Each row comes from the steps of one path. Every step used is in the known rows, and no mark comes twice. Write the path behind each row, first mark first.
In the rows, zero is written as 128.
Known rows:
E-D-P-M: [105 133 128 101 104 151  62 122 169 192 165 105 168 126 101 103  96 119
 119 129 102 142 120 147  93 146  61 123 138 152  82  96 139 103 187 102
 176  99  91 103 147 107 141 124 122  92  99  88 167 130]
U-J: [ 94 127 125 108 134 160  89 116 155 179 159 115 151 123 118 130  83 118
 119 140 119 154 144 127 128 159  91 124 149 135  90  92 125 116 198 108
 175  93 105 108 135 127 129  97 127 116 129 109 134 114]
U-A: [128 156 123 125 133 165  92 130 147 177 153 115 146 115 131  82  70 114
 131 127 122 170 126 124 104 135  90 119 129 120  79  90 120 113 186 110
 181  96 124 138 134 123 142 142 119 131 127 104 156 126]
P-M-W-D-L-U: [141 193 164  89  73 174  58 115 144 208 156 126 133 110 171 134  93 133
 123 136 104 111 121 128 124 119  48 132 153  96 141  95 151 117 147  93
 185 101  89 119 156 103 101  97 143 126 116  60 136 146]
W-D: [115 176 126  92 139 157  85 125 141 189 153 115 156 116 137  98  69 123
 150 136 122 157 126 125 122 140  81 121 149 102 119  92 125 117 137 110
 170 102 108 120 131 115 134 131 125 127 137  85 126 133]
D-L-U-A-H-J-Q: [144 188 128 144  53 184  69 148 140 164 144 118 109 118 136  40 109 121
 113 128 121 125 123 150  63 109  74 129 127 121 159  96 162 116 226 117
 182 101 109 139 147 149 107  93 104 116 102  70 209 147]
P-M-W: [113 126 139 114 146 165  81 115 149 205 162 111 156 115 129 160  77 124
 111 133 109 159 123 125 125 129  83 127 163 134 123  94 141 116 170 101
 176  94  91 126 159 120 128 131 129 115 126  93 132 120]
M-P: [111 140 122 115 129 129  90 132 157 190 156  97 153 119 162 118  75 117
 126 138 125 170 131 132 128 135 113 119 175 135  83  87 140 127 171 107
 161  92 101 109 135 121 107 101 121 121 119 123 134 118]
M-W-D-E: [114 180 147  94 108 160  71 121 146 182 139 119 153 106 138 135  61 125
 155 129 116 157 116 116 111 154  50 124 149  99  79  84 102 126 154  87
 172 101 101  85 143 106 127 109 126 115 146  88 142 135]
P-D-L-U: [140 190 148 111  42 160  69 128 148 173 157 125 131 117 173 128 106 123
 101 137 126 127 125 125 118 112  55 132 148 111 138 101 116 108 207 100
 175 102 107 136 136 109 111  86 133 115 127  73 132 132]
Q-X: [124 126 123 122 125 156  99 126 150 195 160 102 148 119 144 137  91 118
 133 134 121 155 125 135 107 125 110 116 150 134 116 100 142 121 162 102
 170  99 100 130 136  89 152 129 124 127 147  91 133 117]
E-D: [105 162 123 105 125 152  85 131 149 189 158 114 154 121  91 112  85 123
 127 127 117 158 130 128 122 145  83 120 152 133 132  98 110 110 169 107
 179 102 105 125 137 121 143 124 114  90 130  97 134 119]
P-M-W-D-L-U-J: [118 171 166  87  73 183  54 104 150 205 161 136 133 115 160 143  96 129
 126 139 106 107 136 126 133 143  47 139 146 108 105  96 156 123 177  84
 191  96  77  98 154 100 100  79 147 125 117  77 133 141]
A-H: [121 154 116 114 131 150  71 123 151 164 151 104 145 121 114  93  88 119
 110 123 126 165 129 149 102 141 105 120 166 134 162  95 149 110 169 123
 166 103 117 136 136 136 135 134 114 120 126  90 133 122]
R-Q-X: [115 115 126 116 132 155  87 121 145 171 161  99 148 116 130 134  88 116
 131 135 125 157 129 138 117 122 130 118 143 131 157 101 142 120 151  81
 152  96 102 124 132  89 140  89 118 130 143  87 171 119]
R-Q-J: [ 91 138 118 108 146 166  66 131 148 154 154 105 165 115 136 108  76 121
 130 139 123 156 133 128 127 131 147 117 157 115 132 104 143 116 181  79
 155  93  97 128 127 108 124  58 126 121 124  99 202 120]
L-U-R-Q: [139 154 132 102 103 145  86 112 142 163 154 104 133 108 154  57  83 116
 113 133 123 143 144 127  96 131 117 124 138 119 165 103 137 111 178  87
 172 105 118 141 122 156 117  86 113 118 120  80 186 134]
X-Q-R: [128 137 115 134 155 172 103 120 167 191 148 102 154 112 124 110  64 121
 117 136 112 164 103 127  66 148 124 118 161 123  99 102 122 129 179  92
 161 104 126 132 144 104 116 106 108 124 119  66 167 101]
P-D-L-U-A: [152 195 148 125  43 170  68 128 147 165 153 129 127 115 172  95 100 117
 112 128 125 140 121 118 103 112  47 129 124 107  94  96 112 105 223 103
 187  99 116 146 134 109 129 108 134 129 120  82 158 137]
H-J-Q-R: [118 136 107 130 143 167 119 144 153 189 149 100 143 117 109  97  61 122
 125 146 124 162 114 128  84 133 117 120 136 129  90  99 127 122 195 107
 166  98  99 130 149 132 118  82  94 108 128  49 210 110]
E-D-W: [104 165 117 108  95 147  86 129 143 187 169 116 145 115  69 154  97 125
 123 124 116 150 119 123 123 144  91 120 142 129 161 101 109 110 164 105
 182 101 102 123 135 135 134  57 112  99 128  98 111 117]
X-Q-J-H: [ 99 124 123 123 140 166  80 131 151 179 156 107 190 117 149 116  74 136
 135 139 109 125 111 148 125 151 133 111 191 131 137 110 125 130 193  83
 165 101  88 134 141 104 128  91 115 111 115 115 149 112]
J-Q-R: [128 135 112 123 144 157 107 126 155 183 140 111 145 119 112  99  60 124
 127 143 119 167 108 130  69 140 118 119 127 125 102  98 116 127 182 110
 163 101 107 134 148 106 122  87 107 124 137  58 168 107]
E-D-L-U-R-Q: [140 193 133 107  69 141  64 120 141 166 156 109 121 108 132  54 117 122
 110 130 115 118 142 131  97 111  80 125 128 126 174 105 134 112 195  81
 181 113 113 133 124 145 113  47 126  90 109  79 190 140]
L-U: [132 162 142 105  84 162  92 129 154 182 151 115 134 118 158 105  78 124
 114 133 119 141 135 129 105 130 100 124 158 113 137  97 127 107 182 112
 171  99 114 130 137 120 125 132 116 117 132  78 142 127]
U-R-Q-J: [108 153 107 106 150 147  78 120 142 154 151  98 161 108 145  60  78 115
 129 140 122 154 140 126 102 136 139 114 141 127 131 108 151 121 196  78
 174 100 101 141 117 136 125  51 129 121 116 118 194 118]
A-U-L-D-P: [128 168 130 163  92 177  67 117 165 190 156 101 168 112 101 115  81 111
 123 134 105 132 123 126 101 207  32 113 143 107  75  96  92 124 234  86
 172 104 102  93 144 126 127 107 104 123 123 121 152 136]
A-U: [138 137 127 131 139 164  93 129 151 173 153 110 155 118 116 114  61 119
 110 124 117 178 130 110 128 154  88 117 145 118 135  96 106 118 178 102
 166  99 113 115 135 127 134 121 119 124 140 100 143 126]
D-L-U-A: [154 188 141 126  62 171  77 134 152 183 150 120 120 112 169  78 100 120
 119 129 119 129 129 129  86 114  68 127 124 104  93  94 133 110 201 107
 186 100 126 134 130 122 121 108 131 129 114  88 177 135]
W-M: [105 165 124 105 139 148  90 145 149 182 159 114 152 115 139 174  80 122
 118 135 129 143 133 131 114 136  75 118 157 106 100  95 163 118 180 107
 166 102 105 127 132 116 124 124 126 116 133  90 154 120]
L-D-W: [100 180 123 128 110 139  81 115 147 203 173 102 142 107 108 157  93 125
 122 131 115 123 117 126 136 150  91 122 151 117 147 102 124 117 181  99
 170  98 104 132 142 144 119  68 110 122 130 110 105 123]
P-M-W-D-L: [122 177 144  97 124 162  60 122 146 210 157 117 147 109 151 139  94 130
 136 137 110 134 113 128 136 120  48 128 147 111 119  89 146 122 145  95
 180 100  92 118 154 107 105  93 145 123 119  78 128 143]
E-D-L-U-A-T: [146 190 145 106  25 193  70 134 145 197 156 112 124 111 112  53  97 125
 119 111 109 138 125 134  75 116  61 123 115 110 157 101 112 105 170 106
 188 108 119 116 133  92 123 110 123 107 123  89 167 124]
X-T: [122 159 122 130 133 161  89 122 155 190 163 104 151 118 133 143  59 122
 131 132 122 133 130 123 128 112  93 125 164 124 153  94 104 107 137 111
 161  97 112 144 139 100 126 108 122 105 133  85 124 122]
U-R-Q: [120 138 114 113 152 136  91 117 145 164 154  97 144 107 130  61  81 112
 118 137 126 160 142 123 114 134 110 118 138 128 143  96 129 116 176  90
 168 102 117 140 120 157 114  81 119 119 121 102 178 126]
A-U-L-D-W: [132 187 125 174 102 173  89 115 142 194 166 104 153 108  74 168  88 117
 115 123 109 129 123 104 146 198  59 115 140  92 144 105  91 125 192  85
 179 104 102 119 146 145 117  45  96 134 128 128 107 120]

Write each row's path:
[113 153 124 115  87 147  89 117 142 171 171 119 151 115 109 166  88 120
 106 132 126 159 112 112 142 131  78 126 144 120 145 101  95 112 175 102
 172  97 102 147 135 134 124  54 116 122 129  97  93 119]
P-D-W
[ 92 191 124 115 109 138  78 133 142 197 181 108 140 106 117 216  93 124
 116 134 121 105 122 127 137 159  65 119 160 104 125 103 167 125 190  96
 171 103  95 129 139 129 113  63 116 119 133 104 123 126]
L-D-W-M
[107 185 125 160 128 167  86 124 142 207 155  96 157 112 115 127  95 118
 130 137 118 127 134 131 138 169  56 119 160 101 103  98 110 115 197 101
 176 103 106 129 144 128 124 109 100 117 126 113 131 117]
U-L-D
[123 110 120 123 122 158  99 125 143 193 151 111 151 121 132 124  93 124
 139 146 120 154 109 135 100 120 110 114 137 138 149  96 143 134 171 101
 165  98  85 128 145  93 141 106 110 133 148  90 134 119]
J-Q-X
[102 131 141 102 101 159  54 112 165 199 163 115 165 117  92 145  87 121
 118 130  93 143 116 140  86 143  52 124 155 154 106  94 138 114 195  91
 182 101  81 102 157 108 135 122 124  88 116  89 152 130]
E-D-P-M-W
[103 160 129 105 121 124  77 138 145 169 167 115 161 115 164 192  69 114
 117 137 137 160 127 124 146 141  77 122 176 126  66  92 160 129 190  96
 162  99  81 129 134  98 108  92 128 120 123 114 127 122]
W-M-P-D
[105 139 121 106 120 147  80 141 150 176 160 109 181 123 146 125  71 134
 137 137 121 129 126 153 130 150 131 111 171 133 110 108 127 115 183 101
 172  98  81 136 130 104 139  88 125 114 132 108 148 115]
Q-J-H
[128 125 119 136 128 172  97 118 147 192 160 105 150 122 126 159  73 122
 154 142 117 128 114 135 103 106 108 120 142 136 186  99 133 129 142  97
 158  96  88 145 152  68 135  98 112 118 147  75 125 126]
J-Q-X-T
[132 191 138 100  61 112  57 132 144 151 167 112 129 102 209 135  99 114
  94 140 133 122 139 125 122 115  77 126 151 114 113 100 184 131 215  71
 169 106  88 134 116 115  74  23 140 123  98  98 185 140]
W-M-P-D-L-U-R-Q
[ 89 173 116  91 104 122  83 148 144 184 176 111 143 113 113 222  91 119
 122 125 117 140 126 127 131 150  90 116 166 122 108  98 170 133 170  97
 173 102  82 108 132 115 107  29 118 103 119 122 122 116]
E-D-W-M-P
[108 113 142 109 111 159  67 108 169 204 161 112 160 116 132 145  82 120
 109 139 100 149 114 139  85 138  66 123 154 142  94  89 143 116 194  93
 173  95  90 106 153 114 117 128 129 110 116  87 151 132]
D-P-M-W
[100 165 135 109  95 123  74 145 149 154 155 105 159 116 168 193  73 113
 120 135 133 160 124 119 137 153  52 125 163 118  22  87 145 128 196  87
 160  95  86  94 135  90 105  67 128 107 117 122 162 122]
W-M-P-D-E
[ 95 185 119  92 104 143  83 140 138 182 175 119 145 115  80 215  97 123
 117 123 118 128 123 129 125 150  71 118 147 108 143 103 149 117 175 102
 177 106  95 123 132 122 126  58 116  95 127 100 130 118]
E-D-W-M
[ 99 139 147 129 107 153  46  99 171 217 169 106 159 108 134 141  83 122
 117 139  97 117 114 142 101 152  46 126 166 142  83  96 152 118 215  87
 171  95  81 112 165 116 116 135 123 110 120  92 151 139]
L-D-P-M-W
[112 120 129 104 111 152  74 122 174 194 160 103 167 124 135 114  84 116
 113 140 111 146 122 146  84 136  72 125 139 142  79  92 146 106 189 105
 166  95 100 110 146 117 125 123 128 116  97  82 165 128]
D-P-M
[124 173 128 121  88 145  73 128 147 176 160 114 147 116 145 138 107 123
 107 137 128 148 120 121 126 114  53 126 145 127 117  94 104 111 200 102
 172 100 106 138 134 118 116  79 138 110 124  89 127 128]
P-D-L
[118 208 127 159 105 170  84 130 139 190 176 109 150 105  82 228  85 116
 115 123 114 112 129 105 147 207  38 113 150  76 130 107 131 131 207  81
 180 108  93 117 144 133 116  46 106 134 132 128 120 123]
A-U-L-D-W-M
[ 88 182 123 124 108 115  77 132 149 199 185  99 143 103 152 220  85 121
 119 133 121 114 121 131 154 162  91 118 179 119  99  99 183 138 188  91
 164  98  82 110 138 124  97  36 115 126 120 129 115 123]
L-D-W-M-P
[114 178 145  89  63 171  70 121 143 182 150 139 129 120 149  89  97 133
 142 153 114 109 127 127 122 145  53 133 125 100 131  93 142 134 196  96
 174  99  88 100 143 109 100  57 128 133 117  69 141 144]
W-D-L-U-J-Q
[113 147 135  82 127 158  66 116 165 193 159 107 173 120 146  94  79 119
 148 141 109 144 115 144 103 147  60 124 132 120  75  89 142 113 150 100
 169  98  93 103 143 106 129 127 132 126 101  62 151 142]
W-D-P-M
[116 150 144  95 149 170  73 112 143 201 160 120 162 113 134 138  67 128
 141 135 109 157 121 123 135 140  67 127 159 112 115  94 148 122 133  98
 181  98  88 122 155 113 130 130 129 127 130  83 122 134]
P-M-W-D
[144 168 142 119  91 176  91 126 149 174 152 125 129 115 157  73  74 116
 129 126 118 148 129 125  94 133  95 123 133 109 100  96 128 107 190 108
 182  99 125 135 134 122 140 150 116 132 123  91 161 129]
L-U-A
[105 162 143  89  97 159  56 112 164 197 151 124 157 108 136 120  58 121
 149 143 108 143 110 132  83 152  52 119 156 110  97  84 121 125 171  92
 171 104  98  98 139 103 129 127 127 123 145  72 132 141]
M-W-D-P
[ 89 205 121 145  99 133  83 138 142 207 177  97 154 104 128 229  96 115
 124 136 122 110 129 131 154 184  67 117 174  95  89  98 156 139 190  89
 173 101  81 112 143 121  91  16 106 130 115 143 110 119]
U-L-D-W-M-P
[130 198 140 107  52 154  69 139 152 190 156 118 125 118 130 108 109 130
 111 128 110 119 131 132  99 118  62 126 152 121 144 101 124 106 195 106
 178 108 106 122 137 115 115  88 125  93 123  71 152 132]
E-D-L-U
[110 181 130 107  94 123  66 147 152 178 168 113 146 112 183 204 100 119
 107 144 134 139 125 127 141 125  57 122 166 121  67  90 165 131 204  95
 163 101  86 123 133  96  91  58 146 119 118 113 141 127]
W-M-P-D-L
[103 152 125 102  89 150  66 130 168 191 161 111 161 121  97 102  84 119
 128 134 107 147 122 146  82 146  57 118 149 143  85  93 117 107 203 106
 174 105 103 102 133 117 139 120 119  91 119  88 156 129]
E-D-P
[152 187 147 130  42 148  68 127 151 170 160 124 129 113 206  94  92 114
 117 130 126 146 119 121 106 115  68 129 145 122  54  91 131 121 212 100
 185  94 103 129 134  99 110  87 135 137 107 109 146 139]
M-P-D-L-U-A
[129 148 149 170 100 187  55  98 161 211 161 105 174 108 102 152  76 115
 113 131  89 129 118 121 100 199  16 119 153 121  88  97 114 128 233  73
 183 100  80  90 166 113 117 111 112 125 118 122 148 136]
A-U-L-D-P-M-W
[127 196 148 103  42 128  62 146 149 171 164 124 131 112 204 193 103 120
 103 139 133 121 128 129 127 119  59 128 171 109  89  95 167 127 211  94
 166 101  87 120 132  87  85  63 139 119 113  94 148 133]
W-M-P-D-L-U
[108 153 123 117  90 127  86 123 148 173 171 112 156 114 140 190  83 117
 112 133 130 163 112 115 150 140 104 124 162 133 114  95 112 125 172  98
 167  90  88 130 134 120 106  30 117 127 118 119  89 117]
M-P-D-W
[144 205 151  92  76 148  52 111 137 178 152 117 119  94 175  73  90 125
 128 136 115 118 132 121  99 123  69 127 141  95 178  94 136 129 166  70
 182 112 106 125 129 135  94  58 135 126 134  71 173 151]
M-W-D-L-U-R-Q
[135 186 137  92  69 172  81 113 157 187 145 137 125 119 150  82  79 128
 140 151 118 116 119 130  78 155  76 130 110  99  85 100 136 135 187  93
 179 102  96 102 142  87 100  42 129 138 126  41 167 123]
W-D-L-U-J-Q-R
[113 181 121 113  98 146  72 137 148 196 157 109 143 117 107 118 116 127
 120 130 116 140 124 135 119 117  59 122 143 131 129  95 114 111 185 107
 181 106 109 121 136 113 126  86 132  91 121  94 147 125]
E-D-L
[122 169 128 125  85 122  70 135 154 182 161 107 150 114 171 141 104 119
 110 141 131 158 117 122 148 114  69 126 166 138  80  89 120 126 198 100
 165  96  97 122 135 105  99  61 137 118 114 108 118 124]
M-P-D-L
[141 210 145  88  67 165  70 133 145 191 153 121 128 112 179  96  96 130
 136 138 121 115 126 131 114 120  60 129 142  81 130  95 132 116 154 106
 174 107 111 117 132 110 108  94 136 124 130  59 139 147]
W-D-L-U
[ 91 209 123 144 101 159  84 131 138 201 173 102 150 106  99 229 105 119
 121 135 123 102 129 128 150 182  48 118 155  81 114 104 142 124 197  93
 180 107  93 131 145 130 108  36 105 125 126 120 128 118]
U-L-D-W-M
[108 114 116 134 128 173 110 142 135 194 156 101 148 122 119 124  86 122
 135 148 119 149 121 134 100 107 103 118 141 143 142  97 145 128 188 104
 166  96  79 122 148 115 131  97  99 109 138  78 176 124]
H-J-Q-X
[148 205 140 119  51 169  69 138 146 179 156 126 121 115 135  71 106 121
 123 121 110 125 129 129  91 120  55 126 124 113  98  99 125 106 205 103
 196 105 121 130 135 113 138 108 128 105 113  91 167 134]
E-D-L-U-A
